In the rows, zero is written as 128.
Known rows, with every step that occurs:
zimom > gikil: [126 109 112 165 151 132 109 140 140 144 119 144  73 162 126  98  94 134
 111 123 143 150 134 145 149 114 109 133 106 181 109 145 119 175  93 106
 163 109]
tilo > neru > nofesim: [155 140  91 171 108 146  71 152 121 150 152 152  86 178 109 121 118  95
 120 138  73 143 135 128  95 106 181 130 109 168 111 191 127 149  94 110
 136 124]
kozu > neru > sesat > gusezir > kerasi > gikil > refu: [124 133  57 140 162 197 103 115 185  88  84 126  65 173 128  97 112 144
 114 131 126 156 111 121 150 131 138 134 119 204  70 125 114 126 106 108
 179  86]
safu > sesat > gusezir > kerasi > gikil > refu: [136 118  75 149 173 180 113 121 185  95  98 126  74 163 132  89 100 156
 120 124 136 157 106 129 157 125 150 119 135 203  83 113 116 133 107 136
 184  84]
saduda > gikil > refu: [124 105 109 143 140 166 112 155 175 132 122 147  57 163 126  83 101 137
 104  91 143 153 115 154 168 112 146 110 118 209  80 137  92 146 109 129
 194  93]
refu > gikil: [140 142 105 173 138 136 100 124 169 121 148 145  78 186 132 105 129 153
 103 107 162 141 115 160 133 128 129 132 110 189 101 152 125 165 113 123
 161 104]
doma > sesat > gikil > kerasi: [137 110 119 182 179 144  92 114 155 132 141 134  81 179 117  93  54 159
 100  84 137 118 146 143 130 118 140  99 132 189  77 127 114 178  93  65
 162 105]
neru > gagi: [154 153 109 176 103 162 105 131 153 100 131 150  63 185 138 154 109 152
 123 131 124 136 137 116 118 125 137 103 146 183  78 120 160 171 108 114
 134 132]
doma > sesat > gusezir > kerasi > gikil: [147 117  54 169 155 168  93 109 167  82  99 123 100 190 133 117 104 162
 109 136 135 136 108 105 122 127 120 111 144 218  86 113 129 138 122 109
 141  84]
zimom > gikil > refu: [105 108 108 137 156 151 118 142 159 126 104 149  68 150 123  75  88 138
 110 116 141 161 113 157 166 118 126 132 104 188  99 143  90 164  93 119
 209 106]
refu > gikil > zimom: [157 121 106 182 159 151 139  95 163 126 133 163  68 191 138 112 101 132
 118 104 180 148 109 167 147 130 131 136 112 177  96 154 124 160 115 149
 156 106]
saduda > gikil > sesat: [133  89 102 180 147 165  94 174 181 132 123 162  58 185 144  86 108 141
 111  87 121 166 138 155 144  97 131 103 112 200  84 139 113 138 139 130
 151 102]
gikil > sesat > safu: [138  97 114 172 152 155 104 175 150  76 120 165  74 166 133 101 140 156
 127 108  77 169 146 156 121 105 128 108 138 171 112 107 111 152 120 151
 149 118]
gagi > neru > sesat: [132 183 130 163 147 189 109 191 142 133 125 129  70 171 127 138 135 156
 135 111  81 136 152 133 100 141 134 148  81 168  96 169 161 163  88  88
 108 119]
gusezir > kerasi > gikil > sesat: [129  95  75 174 161 172  90 135 200  90  92 142  79 198 146  99 109 154
 116 127 127 163 105 134 128 115 124 127 128 201  83 119 113 128 137 132
 155 101]
gikil > kerasi: [149 120 137 150 157 138  97 134 143 135 136 144  56 178 112 129  72 161
  96 103 126 132 135 145 148 114 148 105 114 173  78 132 111 173  81  83
 151 114]
sesat > neru > nofesim: [150 161 123 163 114 162  69 153 107 170 162 156  70 190  97 141 112 122
 126  96  62 134 137 159  93 109 166 125 114 161  73 162 124 152  83 140
 130 122]
safu > sesat: [169 134 141 173 171 147 129 155 155 165 159 153  64 168 147 112 102 145
 147 113 110 152 163 136 115 128 162 108 123 154 111 136 155 163 100 128
 127 128]
saduda > gikil > kerasi: [149  99 128 158 151 142  90 143 155 145 144 137  49 179 120 123  80 153
  82  84 144 140 145 144 173 102 143  99 120 196  74 130 108 164  87  81
 151  90]
gusezir > kerasi > gikil > sesat > neru: [125 121 102 166 149 175  74 163 177 112 136 150  73 227 141 136 109 157
 117 102 103 143 102 155 109 113 120 117 126 197  68 119 127 137 110 143
 133 102]
tilo > neru > godug: [138 132 116 186 118 141  88 175 118 127 141 169  74 190 130 104 118 102
  96 137 115 113 123 155 113 129 116 111  99 150 120 164 130 164  79  80
 118 101]
gagi > neru: [134 149 135 161 138 178  95 180 149 129 141 144  71 170 125 160 122 150
 121 107 115 129 125 146 102 113 126 128  97 180 108 151 153 181  92 112
 119 129]
gagi > neru > godug: [126 155 143 179 132 175  91 185 120 133 129 162  62 170 122 132 125 128
 102 108 118 114 128 173 111 127  96 124  87 143 109 146 140 179  73  91
 107 104]
kerasi > gikil > sesat: [135 110  80 180 157 164  96 144 186 104 108 150  72 189 147  95 114 149
 129 120 120 161 112 142 123 120 129 122 126 197  77 122 108 137 154 135
 161 107]
mafek > neru > nofesim: [154 139 109 150 119 141  90 134 122 146 152 165  76 190 101 126  97 114
 126 125  90 144 145 131 102 107 169 132 100 143 103 176 129 141 102 123
 142 128]
doma > sesat > gusezir > kerasi > gikil > saduda: [160 113  81 194 165 160 103  95 171 107  88 119 105 187 139 101 100 145
 114 132 117 136  84 146 150 113 145 121 118 198  84 109 115 155 152 118
 147 103]
zimom > gikil > kerasi > gusezir > sesat > safu: [128 107 119 190 169 144 105 151 136  90  98 135  94 164 138 120 138 179
 138 110 101 178 169 134 153 117 128 130 126 176 112  91 115 160  86 124
 143  83]
zimom > gikil > sesat > neru > tilo: [137 121 110 162 153 168  97 173 149 120 133 143  67 205 153 127  96 150
 144  93  94 126 118 174 149 139 108  95 104 170 100 131 128 173  86 121
 160 110]
godug > neru > nofesim: [172 153 125 176 114 149  73 140 112 157 159 134  85 188 120 116  88 106
 131  99  73 153 146 139  96 108 160 140 103 143  83 159 113 156 102 132
 132 127]
neru > sesat: [144 167 120 165 147 164 120 163 136 141 118 136  68 178 122 105 117 150
 137 119  86 138 153 129 116 149 144 134  98 164  84 162 140 149 100  97
 130 116]
kozu > neru > mafek: [177 141  84 143 132 181  91 109 175 133 100 174  67 191 150 144 115 129
 106 114 113 133 154 142  99 116 114 142 124 172  89 139 124 146 102  95
 141 125]
mafek > neru: [148 120 125 143 136 129 116 150 150 119 158 169  70 211 124 132  85 140
 119 129 133 132 129 126 113 117 133 113  99 157 112 154 143 150 110 113
 141 131]
kerasi > gusezir: [130 132 135 166 148 150 116 130 148 141 100 116  70 195 115 133 117 154
 124 111 141 141 128 124 157 139 131 108 108 174  82 131 121 158 112 124
 140 115]
doma > sesat > gusezir > kerasi: [145 112  85 158 152 171  96 133 143  93 102 143  95 187 120 114  82 167
 102 123 112 133 133 122 118 113 129  88 121 195 105 133 144 147  98  95
 126 105]
tilo > neru: [148 120  99 170 122 135  92 169 148 123 157 153  83 193 134 124 112 115
 112 142 111 128 120 125 104 114 151 112 112 188 122 174 142 160 100  97
 133 125]
gagi > neru > sesat > gikil > refu: [105 149 108 172 170 196 110 155 170 126 112 121  68 151 109  71 103 141
 126  87 118 130 127 159 133 127 144 146 102 191  75 152 127 156  96 110
 186 100]
doma > sesat: [142 128 116 156 145 147 115 145 150 120 138 164 100 192 151 111  91 160
 129 119 107 138 137 125  87 142 131  98 125 187 109 144 121 169 120  92
 140 135]
kerasi > gusezir > sesat: [135 141 115 201 154 164 110 146 149 138  93 138  97 192 144 123 121 170
 161 115 116 160 144 129 122 139 152 127 103 183  85 126 134 136 115 129
 132 100]

Rows:
[161 120  69 178 169 167  99 114 170 104 110 116  82 180 132 117 110 153
 120 134 137 143 121 112 137 121 136 115 142 200  89 108 146 136 112 127
 134  81] => safu > sesat > gusezir > kerasi > gikil
[143 105 128 191 162 131 116 120 148 160 106 134  80 162 128  87  93 121
 115 122 126 146 104 180 175  99 136 140  89 169 101 134 106 182 129 119
 166 121] => zimom > gikil > saduda
[148 109 103 235 188 174 138  94 154 148 100 141  82 188 128  93  82 128
 157  88 162 139 134 155 139 129 146 135 121 183  74 130 135 143 120 153
 151  92] => kerasi > gusezir > sesat > gikil > zimom
[154 114 124 226 167 148 108 106 158 166 119 121  80 166 110  72  87 114
 121  97 128 113  99 188 152  99 160 130 110 175  75 126 117 171 142 131
 170 119] => sesat > gikil > saduda
[157 152 153 166 157 156 103 180 141 171 190 159  59 204 140 147 103 149
 140  89  89 134 149 157 101 122 149 104 123 162  88 133 160 166  81 138
 113 125] => safu > sesat > neru
[116 111 138 157 170 134 105 118 147 139  94 107  63 186 111 128  90 163
  97 103 161 154 141 126 199 125 117 116  97 175  81 127 106 175  83  83
 154  96] => zimom > gikil > kerasi > gusezir
[144 114  80 165 147 159  96 111 183 102 103 117  87 194 132 127 109 147
 111 143 151 140  93 113 130 129 123 133 144 206  85 114 120 139 112 123
 150  92] => gusezir > kerasi > gikil
[166 112  91 183 165 160 140  92 160 124 115 150  67 191 138 124  93 123
 136 123 163 144 100 138 141 138 130 133 138 188  78 128 114 149 129 155
 153 102] => kerasi > gikil > zimom
[132 107  72 185 166 164  92 157 127 111  99 156  64 156 114  76  95 150
 112 101 107 153 147 160 154  88 117  97  96 190  91 140 132 152 126 117
 152  97] => zimom > gikil > sesat > gusezir
[115  93 100 174 163 150 100 160 166 125 105 162  69 172 140  77  97 142
 118 111 120 172 136 159 142 103 111 125  98 180 103 143 111 157 122 118
 166 114] => zimom > gikil > sesat
[148 167 122 172  99 168  87 152 143 111 158 155  60 210 136 180 111 158
 123 111 106 126 133 132 104 121 130  97 145 187  64 116 169 171  90 125
 117 131] => sesat > neru > gagi
[161 162 106 149 135 194  90 151 162 117  95 155  86 176 139 159 128 156
 104 102 103 121 139 154  95 113 107 152 110 182 100 148 138 164  93 104
 126 113] => gagi > neru > mafek
[140 118 123 189 162 153 106 153 136  85 107 140  92 173 136 131 141 182
 143 106  90 169 162 133 138 124 144 119 132 173 101  89 118 152  93 132
 136  91] => gikil > kerasi > gusezir > sesat > safu
[152 117  60 173 152 167  89 110 162  92  95 116  83 183 118 121 110 151
 106 136 144 133 101 115 139 119 125 117 141 211  79 111 131 136 115 124
 144  80] => sesat > gusezir > kerasi > gikil
[153 122 110 193 148 154 108 169 132  89 125 164  98 162 141 116 145 165
 155 118  74 162 156 144  99 118 147 125 141 177 116 101 129 148 103 150
 138 102] => gusezir > sesat > safu
[125 115  65 144 157 178 104 116 178  81  86 126  75 168 119  94 100 154
 107 127 141 147  87 134 159 122 138 120 132 214  75 115 101 133 111 133
 194  81] => sesat > gusezir > kerasi > gikil > refu
[135 119 144 189 192 148 110 110 163 157 117  98  62 184 111 111  87 162
 117  83 155 137 157 129 180 126 148 105 118 168  69 115 129 168  91  95
 145  95] => safu > sesat > gikil > kerasi > gusezir
[148 143 121 165 149 158 120 174 125  93 123 139  76 160 121 110 153 156
 136 119  64 152 165 131 118 135 134 128 131 160 108 122 130 155  94 124
 131 109] => neru > sesat > safu
[163 166 133 170 135 163  81 159 116 188 178 157  67 186 114 136 112 124
 143  94  55 147 161 155  91 112 180 123 118 147  84 159 143 153  77 144
 118 124] => safu > sesat > neru > nofesim
[157 103 109 210 178 164 136  94 148 150 123 148  64 177 113  90  69 110
 131  92 165 121 121 164 137 119 138 125 133 176  78 141 130 159 114 148
 161 106] => sesat > gikil > zimom
[142 129 121 158 157 129  90 117 163 119 148 139  64 185 121 118  95 169
  84  96 160 140 126 158 160 118 140 120 108 182  85 140 112 175  87  85
 163  98] => refu > gikil > kerasi
[130 141 113 198 164 152  98 126 163 124 103 130  94 197 146 124 116 188
 136 101 140 164 145 139 145 136 152 133  96 186  81 123 126 146 101 107
 141  84] => refu > gikil > kerasi > gusezir > sesat
[132 125 146 157 161 143 106 120 149 135 102 111  61 195 109 142  94 168
 105 100 146 142 136 126 181 131 138 102 104 172  70 124 111 167  92  93
 143 106] => gikil > kerasi > gusezir
[155 147 120 157 142 183 109 170 150 113 131 126  72 176 144 159 115 150
 148 109 107 109 116 152 134 148 122 104  98 170 118 141 151 189  80 105
 140 122] => gagi > neru > tilo
[148 119  82 184 157 173  93 159 128 108 107 162  61 167 112  90 100 153
 118  97  95 141 141 159 135  94 138  84 104 188  80 136 137 143 134 126
 142 105] => gikil > sesat > gusezir
[156 166  90 177 152 174 107 158 103 125 109 135  64 161  99  98 113 156
 127 106  80 126 160 136 131 126 143 105  98 177  77 153 155 145 108 101
 124  98] => neru > sesat > gusezir
[121 116 130 181 180 147 104 106 157 134 107 103  79 196 112 112  79 169
 109  85 154 130 146 123 165 133 130  98 117 185  69 121 112 172 102  77
 151  98] => doma > sesat > gikil > kerasi > gusezir
[123 130  52 147 155 182 100 136 178  74  91 118  84 176 127  88 114 145
 111 142 119 148  98 116 148 129 147 133 118 215  85 142 116 125 103 107
 178  77] => tilo > neru > sesat > gusezir > kerasi > gikil > refu
[137 134 122 186 180 154  96 126 146 145 129 115  59 170  98  89  74 153
 107  84 124 117 156 145 148 123 150 123 115 176  62 138 125 165  80  66
 156  93] => neru > sesat > gikil > kerasi
[156 162 111 164 148 182  78 138 152 131  94 152  92 219 145 161 109 183
 117  81  90 130 151 158 112 125 125 141 115 184  62 119 124 141  80 107
 125  86] => gikil > kerasi > gusezir > sesat > neru > mafek
[115 120  93 193 169 176 108 133 171 129 110 145  85 157 125  56  86 144
 141  92 130 139 119 167 127 119 162 133 121 201  75 129 109 141 110 134
 204  93] => gusezir > sesat > gikil > refu
[124 116 135 184 177 147  99 106 153 146 105  97  63 189  96 116  86 159
 103  84 162 126 138 133 181 125 135 106 115 180  61 119 113 167  94  93
 154  94] => sesat > gikil > kerasi > gusezir
[139 123 117 194 153 156 112 161 136  90 104 142  98 172 139 125 155 174
 155 112  87 168 158 132 123 128 140 124 134 175 109  96 125 146 106 150
 133  97] => kerasi > gusezir > sesat > safu
[128 139 135 186 148 166  78 172 144 154 144 140  75 223 137 156 108 175
 130  71 108 145 147 150 135 117 143 111 107 197  59 117 135 145  84 120
 117  81] => saduda > gikil > kerasi > gusezir > sesat > neru
[142 160 122 150 144 151 123 166 142 125 139 149  70 204 125 115 105 149
 135 129  96 138 157 115 109 142 140 136  82 150 100 170 155 139 102  89
 126 120] => mafek > neru > sesat
[138 100  83 170 157 181  88 144 154  93  87 146  75 182 114 101  90 159
 101 114 111 144 126 144 139  92 133  96 110 189  92 132 140 131 105 119
 135 100] => gikil > sesat > gusezir > kerasi
